Each row comes from the steps of one walk. Every step used is in the known rows, and no mark comes twice. Write the walk behind each row, first mark first.
Known rows:
kadub -> sizu -> bazam -> gupi: [-13.3,17.0,16.1,-6.1,32.2,13.2,21.8,-31.5,11.2,-19.6,14.4,-25.7,3.9,-27.7,-16.0,15.0,-4.2,-22.2,-13.7,3.5,18.9,-8.7,-47.6,-20.4]
bikeg -> puvosig -> bazam -> gupi -> tapiz -> sizu: [-27.3,37.9,-3.8,2.9,22.1,0.7,-12.8,-4.9,34.8,15.2,-1.5,-9.0,28.9,-28.9,31.8,-49.1,-16.2,37.0,36.7,15.4,1.0,9.0,-51.7,-52.3]
tapiz -> gupi: [-0.9,11.8,23.1,8.3,24.9,30.1,-3.0,-16.3,16.0,-3.0,-4.5,-13.9,20.3,-32.4,-5.2,-7.4,-12.7,-4.5,1.4,4.5,26.6,-17.2,-28.1,-31.9]
tapiz -> sizu -> bazam -> puvosig -> rabuz: [-4.8,5.7,9.0,4.5,-7.2,11.3,20.9,-1.0,4.5,0.0,4.6,11.2,-0.9,-39.2,4.3,-14.6,2.7,-11.6,-5.0,5.7,13.8,-3.8,-36.7,-27.2]
tapiz -> gupi -> bazam: [-0.2,12.4,26.4,8.4,9.9,28.0,-15.1,-14.4,12.0,13.9,-12.0,-19.1,40.9,-30.4,-7.0,-26.6,3.2,8.0,2.5,-11.9,26.8,3.5,-29.1,-40.8]
bazam -> gupi -> tapiz -> sizu -> kadub: [2.2,45.6,4.0,-25.9,26.1,9.5,-8.6,-2.4,11.8,27.0,-7.5,-18.8,50.4,-49.6,-1.5,-52.6,-11.9,16.5,-1.6,16.1,6.3,14.5,-31.5,-17.3]
gupi -> bazam -> puvosig: [-12.4,5.1,13.5,23.4,-3.4,23.1,9.8,-28.2,17.7,6.4,-15.2,-3.9,23.3,-19.3,-6.2,-16.8,-6.7,18.4,-5.1,-11.0,24.2,-11.7,-31.6,-34.1]
rabuz -> puvosig -> bikeg: [-20.9,-12.0,-8.3,35.3,-3.9,24.2,7.9,-4.2,33.4,-10.5,-5.6,-10.9,-8.7,-33.6,3.9,19.8,-34.2,3.2,3.7,-1.4,16.6,-64.3,-16.8,-52.3]
bikeg -> puvosig -> bazam -> sizu: [-26.4,19.9,-0.6,11.3,25.7,11.8,10.4,-6.3,39.8,-9.4,-5.0,0.2,-9.2,-24.7,31.0,-20.2,-28.3,25.8,35.3,31.5,1.8,-27.6,-43.1,-45.2]
bazam -> puvosig -> rabuz: [-14.6,0.3,3.6,40.0,-1.9,25.0,20.5,-17.1,33.3,-17.6,0.0,10.4,-2.9,-19.6,13.3,1.3,-13.7,2.8,11.4,8.2,36.6,-35.0,-32.3,-35.7]
pazis -> kadub -> sizu -> bazam: [-5.5,7.0,25.0,-11.7,49.1,27.0,30.8,-43.9,19.2,-44.2,-3.6,-30.4,-26.3,-26.4,-30.7,32.3,-24.8,-52.6,-16.7,-10.8,20.2,-29.4,-39.3,11.8]
bazam -> sizu -> kadub: [4.6,23.6,5.6,-19.1,32.7,22.6,21.8,-0.4,17.9,-4.4,-13.7,-8.6,2.6,-46.8,-6.0,-19.2,-28.2,1.4,-5.1,35.9,4.4,-28.4,-17.9,-3.1]
bazam -> gupi -> tapiz: [-5.0,30.2,9.5,-0.8,19.0,17.4,-12.3,-22.3,16.6,15.7,0.4,-18.3,50.2,-37.5,10.6,-26.0,-7.2,20.6,1.4,12.9,20.1,1.1,-43.8,-43.5]
bazam -> puvosig -> bikeg: [-28.3,-2.8,0.6,34.2,-0.9,18.5,19.5,-19.3,31.6,-10.1,-12.5,4.2,-8.7,-15.0,-6.4,3.5,-31.7,19.4,2.5,-1.5,20.8,-49.4,-27.7,-35.5]
gupi -> tapiz -> sizu -> kadub -> pazis: [18.4,33.0,13.0,-25.5,38.6,23.3,0.9,3.5,22.4,5.5,-24.4,-17.3,9.7,-52.4,-16.4,-44.3,-25.8,-18.8,3.5,8.3,5.1,1.4,-10.8,18.8]
tapiz -> gupi -> bazam -> sizu: [0.2,17.2,27.2,-15.2,4.0,21.7,-18.2,-6.4,-0.9,28.6,-13.1,-8.3,50.1,-40.1,-3.1,-42.5,14.8,19.2,-0.1,0.9,15.2,9.8,-30.7,-42.2]
rabuz -> puvosig -> bazam: [-15.3,-5.4,-6.7,35.6,13.3,25.3,9.1,-17.2,46.4,-5.8,12.2,-19.2,4.3,-36.6,17.7,11.3,-27.5,2.0,10.0,11.7,5.4,-47.6,-22.2,-53.8]
rabuz -> puvosig: [-6.8,-5.1,-0.3,27.6,8.5,30.5,12.6,-15.9,25.2,-12.5,0.5,-13.2,1.9,-39.9,6.6,18.9,-28.4,-9.7,-4.9,8.1,21.0,-49.6,-18.0,-42.1]
bikeg -> puvosig -> rabuz: [-19.4,11.8,0.1,40.3,13.6,21.8,13.6,-0.2,42.1,-37.5,-7.2,4.9,-25.4,-15.8,33.3,1.4,-28.7,-0.1,39.6,15.4,39.7,-36.8,-40.3,-42.3]
gupi -> tapiz -> sizu -> bazam -> puvosig -> bikeg: [-8.9,13.1,8.1,-7.0,-10.2,6.0,-0.9,2.0,-10.2,27.8,-10.0,2.3,16.2,-41.9,-5.9,-33.5,0.4,9.0,-1.0,-9.7,5.1,4.6,-36.2,-32.7]
sizu -> bazam -> gupi: [-4.0,9.4,13.3,3.1,16.8,11.8,13.2,-20.8,12.3,-3.4,16.2,-21.1,22.8,-35.1,1.7,2.1,-9.2,-3.7,-21.4,18.7,14.8,-1.4,-49.4,-38.8]
tapiz -> sizu: [-1.6,27.1,12.7,-10.1,30.0,26.4,9.7,-10.3,12.8,-6.2,-12.1,-2.7,0.6,-49.2,0.2,-14.8,-21.5,-4.2,1.3,14.3,4.8,-23.6,-24.7,-18.9]
sizu -> kadub: [2.8,17.6,4.2,8.9,40.1,29.7,27.3,-9.4,34.0,-21.7,-10.7,-22.5,-9.4,-33.3,-11.5,-0.1,-43.4,-13.2,-2.0,20.9,19.0,-34.9,-15.1,2.4]

Which walk is each row?
[2.9,15.3,9.6,-3.6,-11.0,11.6,-0.3,3.5,-8.0,21.2,-0.3,7.6,20.8,-45.1,10.0,-36.3,14.9,-4.8,6.2,-2.0,17.7,16.1,-38.5,-34.1]  gupi -> tapiz -> sizu -> bazam -> puvosig -> rabuz
[11.5,12.2,12.1,5.3,51.1,31.0,27.4,-11.0,55.2,-34.3,-16.2,-26.6,-20.3,-31.5,-23.5,-1.1,-52.1,-31.3,-8.2,18.8,16.6,-33.5,-7.0,27.4]  sizu -> kadub -> pazis
[-16.9,-0.2,12.5,19.2,9.6,17.4,33.6,-23.5,14.2,-30.0,11.0,-3.7,-22.7,-17.9,-10.6,20.8,1.4,-31.2,0.7,-9.1,33.6,-21.3,-40.3,-18.0]  kadub -> sizu -> bazam -> puvosig -> rabuz
[5.7,34.5,13.2,-17.5,22.2,24.6,-9.5,-6.6,-1.1,16.2,-16.6,-6.4,24.4,-53.7,5.1,-34.6,-6.7,2.7,10.5,6.1,8.7,-3.2,-28.7,-24.2]  gupi -> tapiz -> sizu
[-16.6,8.6,-9.8,23.0,3.6,13.3,-13.3,-17.0,38.5,23.0,17.7,-24.4,48.7,-39.9,25.0,-16.7,-9.9,23.8,10.4,9.5,4.8,-15.2,-35.0,-67.9]  rabuz -> puvosig -> bazam -> gupi -> tapiz
[-7.8,-10.6,7.7,31.7,-9.0,16.8,26.6,-13.1,16.2,-13.1,11.4,4.1,-6.2,-23.1,7.7,7.9,-2.9,-13.9,-4.9,6.2,30.7,-15.3,-41.4,-35.7]  sizu -> bazam -> puvosig -> rabuz
[-22.2,42.0,-10.0,-1.3,29.5,-2.9,-4.1,5.4,41.0,14.3,-5.1,-15.4,25.1,-28.9,20.9,-57.0,-27.6,31.9,34.1,18.8,0.2,11.5,-41.1,-31.5]  bikeg -> puvosig -> bazam -> gupi -> tapiz -> sizu -> kadub
[-24.9,-5.2,15.8,2.2,24.8,14.5,33.1,-39.7,23.1,-36.4,-9.0,-18.6,-31.1,-12.8,-38.0,28.5,-27.7,-33.4,-16.8,-24.8,19.9,-40.1,-38.7,5.6]  pazis -> kadub -> sizu -> bazam -> puvosig -> bikeg
[0.3,18.2,4.6,-8.7,46.4,20.9,17.8,-7.2,58.6,-8.5,-3.5,-19.9,-3.9,-40.0,-1.5,-24.9,-34.7,-1.4,9.1,37.3,-13.4,-25.6,-17.0,2.3]  puvosig -> bazam -> sizu -> kadub -> pazis
[-13.0,19.7,4.1,-0.3,30.2,21.7,8.9,-16.4,35.8,2.9,4.4,-7.4,9.2,-41.8,19.8,-16.4,-16.1,19.3,16.5,35.3,-9.5,-29.8,-35.6,-41.8]  puvosig -> bazam -> sizu
[10.6,18.4,17.1,-18.7,24.6,23.2,8.5,-3.1,29.7,3.5,-23.8,-18.1,15.4,-40.7,-16.7,-38.3,-17.2,-0.9,-7.9,14.2,4.5,-5.7,-14.2,5.8]  gupi -> bazam -> sizu -> kadub -> pazis
[-22.1,1.8,-9.9,29.5,9.2,15.0,0.1,-21.3,49.4,5.4,20.2,-23.6,30.5,-35.8,20.9,0.1,-21.8,18.6,3.5,16.4,2.7,-32.0,-32.1,-63.3]  rabuz -> puvosig -> bazam -> gupi
[-7.4,42.2,-4.5,-12.1,31.6,6.2,-8.5,-6.2,36.5,28.6,5.9,-26.1,47.0,-45.0,10.7,-55.5,-13.9,27.1,15.6,21.0,-10.2,11.5,-33.5,-30.3]  puvosig -> bazam -> gupi -> tapiz -> sizu -> kadub
[8.9,39.5,9.7,-28.8,33.7,10.9,-8.5,-3.1,28.8,16.1,-11.4,-22.6,41.0,-48.7,-10.6,-53.2,-19.2,1.3,-6.3,14.6,3.7,16.2,-24.1,3.3]  bazam -> gupi -> tapiz -> sizu -> kadub -> pazis
[-14.8,18.9,-1.4,4.2,41.8,10.3,18.9,3.3,62.6,-21.4,-13.3,-9.8,-22.5,-23.0,11.3,-27.7,-46.7,5.7,27.5,33.5,-2.3,-24.2,-25.9,-4.4]  bikeg -> puvosig -> bazam -> sizu -> kadub -> pazis
[5.2,20.6,20.9,-19.2,10.8,19.5,-9.4,3.2,5.3,27.1,-17.2,-16.0,46.3,-40.1,-13.5,-49.9,3.6,13.2,-4.0,3.7,13.4,10.7,-21.1,-21.3]  tapiz -> gupi -> bazam -> sizu -> kadub
[-3.1,41.3,9.8,-21.8,18.4,11.4,-17.0,-12.8,5.7,27.5,-4.1,-10.7,54.3,-49.7,8.8,-46.2,-0.5,21.4,1.0,12.0,7.7,12.4,-41.5,-37.8]  bazam -> gupi -> tapiz -> sizu
[-14.3,-3.2,17.6,7.3,23.4,20.0,34.1,-38.9,25.1,-42.7,0.1,-13.5,-25.4,-16.1,-21.2,26.1,-13.0,-47.4,-8.9,-16.4,32.8,-26.7,-41.6,4.1]  pazis -> kadub -> sizu -> bazam -> puvosig -> rabuz
[-1.6,23.3,12.5,-21.3,16.2,6.8,8.2,-9.3,1.4,10.1,9.2,-11.1,25.2,-48.8,-1.3,-21.2,-2.1,-1.1,-19.8,17.7,-0.9,10.1,-43.4,-29.9]  tapiz -> sizu -> bazam -> gupi
[-27.7,28.3,-4.5,21.9,22.6,5.0,-8.7,-13.6,44.4,4.7,2.6,-14.8,25.3,-17.6,33.9,-31.7,-22.5,36.1,37.8,16.6,12.1,-1.3,-54.4,-57.7]  bikeg -> puvosig -> bazam -> gupi -> tapiz
[-9.5,4.7,23.6,16.4,-7.4,19.3,-8.9,-21.0,9.6,22.0,-11.7,-7.5,45.1,-19.9,-12.8,-31.7,7.0,18.0,-4.3,-19.9,30.3,6.5,-30.3,-40.1]  tapiz -> gupi -> bazam -> puvosig
[-1.1,20.0,17.5,-11.2,9.0,24.7,-1.6,-12.7,6.4,14.1,-15.8,-5.8,29.1,-42.0,5.3,-30.2,2.3,20.3,-0.2,10.8,7.6,-7.9,-31.6,-37.2]  gupi -> bazam -> sizu
[-7.6,23.2,17.5,-13.1,26.8,12.0,7.3,-27.9,0.9,-2.5,11.3,-26.3,20.5,-32.2,-13.1,-1.5,5.6,-17.3,-5.9,-3.7,20.3,8.4,-50.4,-24.0]  kadub -> sizu -> bazam -> gupi -> tapiz
